What can hang from each mark
j547: j42 j491
j473: j42 j491
j491: j218 j547 j616
j97: j42
j620: j97 j218 j616
j42: j97 j473

Each row was made from one small tree. The marks that hang from a mark follow it in brackets, in the order of their numbers. Every link used is in the known rows. Write each row's tree.
Known rows
j97{j42{j473{j491{j218 j547 j616}}}}: [ 0.25  0.56  0.40  0.13 -0.03 -0.27 -0.34 -0.44 -0.03 -0.36  0.00 -0.08
  0.59  0.22  0.15  0.06 -0.51]
j620{j97 j616}: [-0.05  0.07 -0.55 -0.05 -0.23  0.11 -0.03  0.11  0.15 -0.06  0.12  0.14
  0.08  0.24  0.07 -0.12 -0.08]
j97{j42{j473}}: [ 0.23  0.02  0.03  0.05 -0.26 -0.20 -0.22  0.13 -0.09 -0.35 -0.30 -0.01
  0.28  0.29  0.06 -0.05 -0.13]
j491{j547{j42}}: [ 0.25  0.46  0.27  0.08  0.07 -0.03  0.53 -0.17 -0.31 -0.15  0.18 -0.12
  0.24  0.13 -0.05  0.05  0.03]
j97{j42{j473{j491{j218}}}}: [ 0.14  0.17  0.17  0.03 -0.22 -0.36 -0.37  0.13 -0.08 -0.29 -0.05 -0.03
  0.39  0.19  0.15  0.11 -0.40]
j42{j97 j473{j491{j218 j547 j616}}}: [ 0.25  0.54  0.43  0.06  0.01 -0.34 -0.12 -0.48  0.32 -0.27  0.15 -0.18
  0.51  0.18  0.04  0.00 -0.35]
j620{j97{j42{j473}} j218 j616}: [ 0.01 -0.16 -0.55 -0.01 -0.57  0.08 -0.27  0.13  0.08 -0.40 -0.26  0.08
  0.13  0.33  0.05  0.03 -0.21]
j547{j491{j218}}: [-0.04  0.34  0.17  0.05 -0.07 -0.25  0.00  0.34  0.41  0.07  0.29  0.08
  0.05  0.02  0.26  0.10 -0.29]
j491{j218 j547{j42} j616}: [ 0.18  0.73  0.40  0.09  0.12 -0.01  0.31 -0.25 -0.05 -0.06  0.35 -0.13
  0.26  0.16 -0.08 -0.01 -0.34]
j473{j42{j97} j491{j218 j616}}: [ 0.24  0.41  0.43 -0.05 -0.23 -0.30 -0.14 -0.21  0.58 -0.02  0.14 -0.27
  0.20  0.24 -0.05 -0.09 -0.38]
j620{j218 j616}: [-0.18  0.03 -0.32  0.02 -0.35  0.07 -0.27  0.18  0.38 -0.07  0.06  0.01
  0.02  0.11  0.18 -0.02 -0.13]
j547{j42 j491{j616}}: [ 0.20  0.49  0.24  0.11  0.21 -0.17  0.25 -0.09 -0.01  0.04  0.05  0.06
  0.26  0.15  0.13 -0.04 -0.05]
j491{j218 j547{j42{j97}} j616}: [ 0.31  0.61  0.45  0.02 -0.01 -0.05  0.44 -0.29  0.17 -0.10  0.31 -0.21
  0.19  0.27 -0.28 -0.14 -0.23]
j473{j491}: [ 0.03  0.22  0.06  0.03 -0.02 -0.23 -0.20 -0.09 -0.02  0.00  0.04 -0.03
  0.28  0.08  0.24  0.04 -0.07]
j473{j42{j97}}: [ 0.30  0.10  0.24 -0.07 -0.38 -0.19  0.19  0.07  0.47 -0.13 -0.04 -0.26
  0.00  0.27 -0.13 -0.14  0.00]
j42{j97 j473}: [ 0.24  0.00  0.07 -0.01 -0.22 -0.28  0.00  0.10  0.26 -0.27 -0.15 -0.11
  0.21  0.26 -0.05 -0.11  0.03]
j620{j97{j42{j473{j491}}} j218 j616}: [ 0.01 -0.10 -0.50 -0.01 -0.47 -0.04 -0.40 -0.05 -0.06 -0.39 -0.25  0.07
  0.31  0.27  0.17  0.13 -0.22]
j547{j42{j97 j473{j491}}}: [ 0.38  0.14  0.21  0.02 -0.01 -0.39  0.29 -0.05 -0.24 -0.28 -0.07 -0.14
  0.41  0.22 -0.09  0.04  0.12]
j491{j547}: [ 0.10  0.38  0.18  0.07 -0.04 -0.05  0.13 -0.20  0.05 -0.13  0.12 -0.08
  0.21  0.10  0.11  0.00 -0.06]

Which tree is each row?
[ 0.47  0.47  0.38  0.09  0.08 -0.17  0.42 -0.44 -0.05 -0.36 -0.05 -0.20
  0.44  0.30 -0.21 -0.11  0.01]	j491{j547{j42{j97 j473}} j616}
[ 0.24  0.25  0.15  0.09 -0.05 -0.30 -0.51 -0.33 -0.12 -0.30 -0.34 -0.01
  0.57  0.30  0.18 -0.07 -0.26]	j97{j42{j473{j491{j616}}}}
[ 0.23  0.08  0.09  0.06 -0.17 -0.34 -0.33 -0.06 -0.24 -0.35 -0.28 -0.01
  0.47  0.23  0.19  0.05 -0.15]	j97{j42{j473{j491}}}
[ 0.32  0.28  0.30  0.06 -0.04 -0.36  0.10 -0.39  0.06 -0.36 -0.03 -0.17
  0.49  0.15  0.07  0.06  0.02]	j42{j97 j473{j491{j547}}}
[ 0.11  0.42  0.26  0.06  0.04 -0.23  0.40  0.36  0.05  0.06  0.35  0.04
  0.08  0.05  0.10  0.14 -0.19]	j547{j42 j491{j218}}
[ 0.32  0.65  0.51  0.04  0.09 -0.19  0.32 -0.48  0.03 -0.09  0.32 -0.21
  0.37  0.21 -0.16 -0.04 -0.23]	j473{j491{j218 j547{j42{j97}} j616}}
[ 0.18  0.62  0.40  0.07  0.11 -0.18  0.38 -0.17 -0.29 -0.08  0.43 -0.13
  0.34  0.03  0.04  0.21 -0.23]	j473{j491{j218 j547{j42}}}
[ 0.05  0.70  0.39  0.09  0.11 -0.16 -0.21 -0.47  0.17 -0.02  0.31 -0.10
  0.42  0.07  0.19  0.05 -0.44]	j473{j491{j218 j547 j616}}
[ 0.24  0.46  0.37  0.02  0.03 -0.23  0.34  0.07  0.36  0.05  0.24 -0.03
  0.11  0.24 -0.10 -0.11 -0.20]	j547{j42{j97} j491{j218 j616}}
[ 0.30  0.15  0.29 -0.05 -0.29 -0.32  0.09 -0.12  0.32 -0.12 -0.03 -0.26
  0.18  0.21 -0.01 -0.03 -0.01]	j473{j42{j97} j491}
[ 0.40  0.57  0.46  0.07  0.02 -0.18  0.39 -0.26  0.09 -0.30  0.18 -0.21
  0.36  0.27 -0.25 -0.06 -0.25]	j491{j218 j547{j42{j97 j473}} j616}
[ 0.17  0.56  0.35  0.05  0.01 -0.05  0.49  0.01 -0.15 -0.10  0.41 -0.13
  0.16  0.09 -0.08  0.11 -0.23]	j491{j218 j547{j42}}
[ 0.12  0.58  0.33  0.09  0.15 -0.19  0.21  0.09  0.14  0.09  0.29  0.05
  0.18  0.12  0.10  0.02 -0.31]	j547{j42 j491{j218 j616}}
[ 0.11  0.54  0.39  0.02 -0.12 -0.26 -0.27 -0.17  0.37  0.01  0.19 -0.19
  0.28  0.13  0.15  0.04 -0.49]	j473{j42 j491{j218 j616}}
[ 0.07  0.09 -0.39 -0.03 -0.34 -0.14 -0.31  0.14 -0.06 -0.33  0.05  0.14
  0.35  0.30  0.11  0.06 -0.42]	j620{j97{j42{j473{j491{j218}}}} j616}
[ 0.16  0.16  0.21 -0.03 -0.17 -0.43 -0.15  0.10  0.28 -0.20  0.11 -0.12
  0.30  0.16  0.03  0.05 -0.23]	j42{j97 j473{j491{j218}}}
[ 0.32  0.37  0.28  0.04  0.09 -0.21  0.38 -0.12  0.21 -0.01  0.01 -0.02
  0.19  0.27 -0.07 -0.16  0.06]	j547{j42{j97} j491{j616}}
